Known rows, with every step that occurs
N > P > L: [ -3.8 -15.6 -21.7  -2.9  20.5 -11.2  31.9   8.0   8.3 -35.7  -1.0 -31.0
  -6.7 -13.9  33.2  15.3   4.2  -3.3  -7.1  30.0  -0.2   5.0  43.7 -17.1]
H > L: [ -3.1  12.5  20.8  30.2   1.7   6.2  28.4  -5.0 -12.6 -27.6 -21.5   5.3
  -9.0   1.1  35.3 -10.7  -2.4   9.0  -3.7 -30.1  -0.7   9.0   6.6  -6.8]
N > P > L > H > U > F: [ -3.1 -20.9 -22.2 -25.4 -10.3 -18.0  15.8  19.3 -30.3 -47.6 -44.1 -18.5
  -8.3  30.8   8.0  -1.4 -19.8  -2.4  19.0   9.9   9.1  -0.3  16.9   3.1]
F > D: [ 19.8 -15.0   0.4  15.4  15.1  -2.3   1.1  -5.5  17.3 -33.4 -13.5  13.7
   6.9   8.0  13.6  -7.3  22.2  -6.5 -38.9 -23.8 -18.1  -2.0   5.6   6.9]
K > P: [ -1.0  10.7 -10.5 -33.4 -12.3 -12.6  24.9  33.8  -9.5 -34.7 -35.5 -11.3
 -10.2  33.9  -0.2 -31.0   7.9  10.2 -21.9  29.6  -5.8  10.4  10.7 -10.4]
H > L > P: [ -3.6  19.2   9.2 -12.0  -6.5  -0.4  42.6 -13.4 -31.6 -18.8 -33.3  21.0
   2.3  22.2  19.7 -17.9 -21.2   2.5  21.4  21.6  -3.3   9.5  14.7  -3.5]
D > L > H: [ 15.7  12.6 -11.1 -10.6  -9.8   3.4 -14.2 -32.4   5.3 -35.3  21.1 -12.5
 -53.4   1.4   8.7 -31.8  -4.3   5.1  24.3 -10.0   3.1  18.6 -43.2  19.7]
Y > K > P > L: [  0.1 -24.4 -13.5   2.5  19.1  -2.7  29.4  32.3  -4.2 -12.4 -29.1 -24.7
 -35.8   3.8  25.3   2.9   5.2   0.8 -27.7  31.7  -3.0   6.0  14.7  12.0]
P > L: [ 11.2 -23.6  -7.3  36.2  16.9 -11.1  22.0   3.1  -2.8 -16.0   3.0 -22.5
 -12.8 -15.6  16.4  20.1   6.7   3.9 -30.2  19.2   1.5   3.9  20.0   2.8]
L > H > U > F > D: [ 16.9 -29.9  -5.8  -4.8  -1.7  -8.2  -2.5   2.1 -14.6 -47.9 -44.1  13.2
  -1.3  42.1   3.7  -8.3   2.7 -10.7 -16.6 -29.0  -8.1  -8.7  -4.0  19.3]
P > L > H > U > F: [  9.4 -25.6 -12.0   4.2 -13.1 -20.1   9.3  14.5 -38.5 -37.0 -40.5 -12.6
 -11.1  30.5  -3.7   2.8 -18.7   1.3   4.6   2.4   9.0  -1.5   0.1  15.4]
H > U > F: [ 10.2 -13.1  -6.8   9.8 -27.3 -31.2  17.1  21.4 -38.5 -33.8 -57.6 -12.8
  13.2  30.8  -5.1  -8.0  -0.5  -5.6  -2.6  -3.3  -3.2   5.0   3.1   1.8]
N > P > L > D: [  6.0   4.6  -0.7 -17.3  33.6  10.4   8.7 -22.8  15.4 -16.8 -14.2 -40.8
   1.6   9.4  12.4  31.8  20.6  -4.2  -2.0   8.5   3.7 -21.8   4.9 -15.2]
F > U > H > L > D: [  5.8  17.9  23.7  -2.7  17.8   8.3  16.7 -29.5  -5.1  -1.0 -23.5  -3.1
  -6.8  24.3  12.5   3.5  15.4   4.5 -20.0 -51.8   4.6 -32.6  -0.9   6.5]
U > H > L > D: [ 16.0  22.5  36.1  12.8  23.2  23.7  17.7 -29.0   1.5  -2.3 -25.6 -14.6
  -2.8  30.6   5.5   8.3  23.9  10.8 -13.0 -55.2  12.8 -21.5 -19.1   8.1]
L > H: [  9.4   6.6  -8.6 -23.2 -10.1  -3.9 -18.0  -5.5   5.5 -36.0  21.6  13.2
 -22.2   0.8  -2.0 -33.9 -14.4  15.4   6.8 -18.1   7.5  17.6  -9.6  20.6]
L > P: [ 10.7  14.2  -7.7 -26.8 -15.3 -17.2  21.0  -6.5 -17.8 -14.0 -19.0  14.0
  13.8  14.9  -5.0 -21.7 -11.9   3.0  12.4  41.2  -7.2  15.7  11.1   2.4]
L > D: [ 20.1  23.7  15.7  -4.1   9.0   5.7 -11.3 -27.9  10.9  -5.0 -15.0 -17.0
   8.2  14.5 -13.7   7.4  25.1  -0.1  -5.7 -19.6  -2.2 -13.7 -26.6   1.2]
N > P: [ -9.9  13.2 -20.9 -39.4  -2.2 -13.1  17.2  15.7  15.0 -47.1  -9.5 -17.0
  15.7  -2.2  26.4 -21.9   7.1  -1.6  14.3   9.6  -3.1  17.3  36.8 -26.7]
H > L > P > K: [ 14.6  12.0  17.0  16.9  25.0  15.6  68.6   1.2 -16.8 -14.5 -38.2  19.2
 -14.5 -15.8  21.1 -29.6  16.1  -0.5   3.8  14.3 -13.7  14.3  49.1  12.1]
H > U > F > D: [ 19.3 -29.9  -2.1  11.4   0.4 -14.1   9.5   7.5 -16.1 -41.2 -55.9   7.8
  11.6  39.0   6.4   1.6  13.2 -15.0 -27.4 -22.6 -15.5  -8.6   3.0   6.7]
F > D > L > H > U: [ 18.2  -6.7 -12.5 -16.5 -18.6   7.5  -8.2 -23.3  -0.3 -23.6 -17.7  -4.9
 -41.2  40.4   1.8 -16.6  -5.3  -6.1  -5.7  -5.9  -8.2   5.3  -2.6  20.2]
F > D > L > P > N: [ 45.9  13.0  -7.2  23.8  12.0  19.3  21.3 -28.4 -20.4 -18.6 -29.9   7.5
  -9.0  20.0  14.1  14.1  -0.2 -26.7  -0.5  33.2 -22.7 -18.0  32.4   9.1]

Rows
[ 17.2  17.7 -11.4 -14.2 -15.7  -8.6  29.6 -30.9 -16.8 -13.3 -18.9  -8.2
 -14.5  15.5   3.0 -19.3  -3.8 -10.3  32.6  50.0 -11.0  17.8 -22.5   0.5]
D > L > P
[ 25.5   6.5   3.2   4.2  19.2  -2.4  52.8   5.5  -9.0  -8.9 -27.4  14.5
  -3.2 -21.5  -1.1 -32.8  22.6  -1.8  -3.5  32.6 -15.8  17.6  46.9  16.1]
L > P > K
[  2.5 -14.2 -18.7 -35.7 -20.0   0.4   9.7  16.0 -16.8 -21.2 -25.5  -9.9
 -38.9  48.4  -3.2  -7.0 -21.2  13.0 -22.8  30.5   5.0   3.5  34.3  13.1]
K > P > L > H > U
[ 13.5  -8.4 -13.5  -3.0 -26.7 -14.0   4.9  -1.4 -36.6 -41.1 -40.5 -19.9
 -23.0  33.4  -2.0 -15.4  -9.4  -5.1  27.1  -5.8   1.3   6.8 -29.7  13.5]
D > L > H > U > F
[ -5.1  -3.6  10.0  11.3   4.3 -11.6  40.8   0.5 -17.0 -19.1 -13.5  15.1
 -17.6   8.6  33.5 -24.2  -2.2   8.9 -30.3 -45.1   2.5  -8.4  39.2   7.0]
F > U > H > L
[ 22.8  -3.2 -13.8 -16.1 -12.4  -9.1  30.9 -28.1 -31.2 -23.4 -56.7  -5.3
  -9.4  44.3   4.1  -7.6   0.4 -25.1  20.9  38.5 -17.6  -0.9 -18.0   4.0]
H > U > F > D > L > P
[ 36.1  19.3  -4.8  10.9  -1.7   5.7  18.2  -0.7 -27.4 -12.3 -25.1  20.1
  15.5  13.8   1.7   8.2  -9.7 -11.7  -1.6  35.5 -13.8  -8.8  59.4   9.3]
L > P > N
[ 27.3 -14.3  -4.9  37.7   9.8  -5.9  15.9 -28.3  -5.5 -43.3 -31.3 -27.0
 -22.5   8.7  23.3  -5.4  26.9 -25.8   3.6 -14.5 -17.3   0.3 -57.5   2.9]
U > F > D > L
[  9.3   6.5  -7.0  -3.9  29.3   3.3  49.3  22.1  17.6 -36.1 -18.3 -10.6
  -5.1 -35.9  21.2 -33.7  38.6  -2.4  -2.3   4.4 -15.5  20.8  66.8  -5.7]
N > P > K
[  6.3   0.4 -11.2 -29.1 -29.6  -6.5 -12.5   4.0  -9.2 -16.9 -12.2   6.7
 -20.4  35.7 -11.7 -22.8 -17.0  10.9  -8.3  -2.5   3.0  13.2  25.1  17.7]
L > H > U
[ 26.7  12.0  -4.5   9.4   6.0  14.9  10.9  36.8 -12.5 -15.6 -44.9  -0.2
 -13.9  17.7  17.5  -4.4   3.8 -11.2 -20.2  11.6 -14.4  -7.5  48.0  14.4]
Y > K > P > N
[ -3.4 -12.2 -25.6 -42.2 -12.0  -1.6   4.4   6.0  -3.7 -27.8 -14.0 -13.1
 -25.3  33.1   9.5  -1.8 -20.0   6.0  -0.9  20.0   7.4   6.5  49.4   4.3]
N > P > L > H > U
[ 28.2 -17.9  -7.4  27.1  -2.1  -3.9  17.3 -26.5 -13.1 -37.7 -45.6 -25.5
 -25.0  27.3  17.0  -1.0  23.2 -25.1  -1.0  -8.7 -18.5  -2.8 -40.6   2.7]
H > U > F > D > L
[ 28.7  23.6   9.4  23.4   7.1  18.5  32.8  -5.7 -36.3 -16.6 -37.1  23.4
   8.5  18.9  24.1  12.3 -18.7  -9.1   4.6  19.4 -10.2 -14.0  62.5   4.6]
H > L > P > N
[ -4.3   8.9   3.3 -28.8  -4.7 -15.1  50.3  -8.2 -34.6 -12.0 -30.5  29.4
  -3.2  25.7  18.4 -26.4 -21.8   4.5  -1.0   8.4  -0.3  -4.6  39.3   5.7]
F > U > H > L > P
[ 34.9 -10.0  -2.7  13.9  16.9   5.0  63.2 -10.7 -25.1 -16.3 -62.0  -0.6
 -24.3   7.3   5.2 -20.0  31.7 -25.2   4.8  30.6 -25.7   4.5  23.2  18.5]
H > U > F > D > L > P > K
[ 34.6  -7.4   1.8  20.2  27.7   4.4  61.3 -13.4 -16.7 -25.2 -50.0  -0.5
 -20.6  -9.9  10.0 -25.9  35.0 -22.6   9.4  24.1 -24.1   7.6   5.6  18.2]
U > F > D > L > P > K
[  4.0  14.9  12.9  -9.8   1.9   1.5  52.1  -9.7 -29.6 -12.5 -32.2  18.8
   1.0  31.3  11.9 -19.4 -14.6  11.3   8.1   5.5   4.8   6.2  20.6   8.7]
U > H > L > P
[ 30.3  10.1   0.3  15.5  18.4   6.3  57.8 -14.7  -8.1  -6.9 -27.0  -5.9
 -28.6 -24.5   7.5 -31.3  29.5 -11.5  12.2  37.4 -20.3  19.9  19.7  14.5]
D > L > P > K
[  9.9 -44.0 -11.5 -14.4  11.5   0.2  10.2  21.9 -14.2 -39.5 -62.7   3.8
 -24.7  44.9  17.9  -1.3  -1.5 -15.2 -25.4 -13.0  -7.0 -12.2  -2.0  26.1]
Y > K > P > L > H > U > F > D
[  8.1 -40.2 -17.6 -18.4  14.7  -4.4  11.0   6.4 -12.3 -55.5 -45.4  -2.0
  -4.0  39.2  23.6   8.8  -1.1 -15.0 -10.8  -8.3  -3.2 -14.3  18.0   6.2]
N > P > L > H > U > F > D
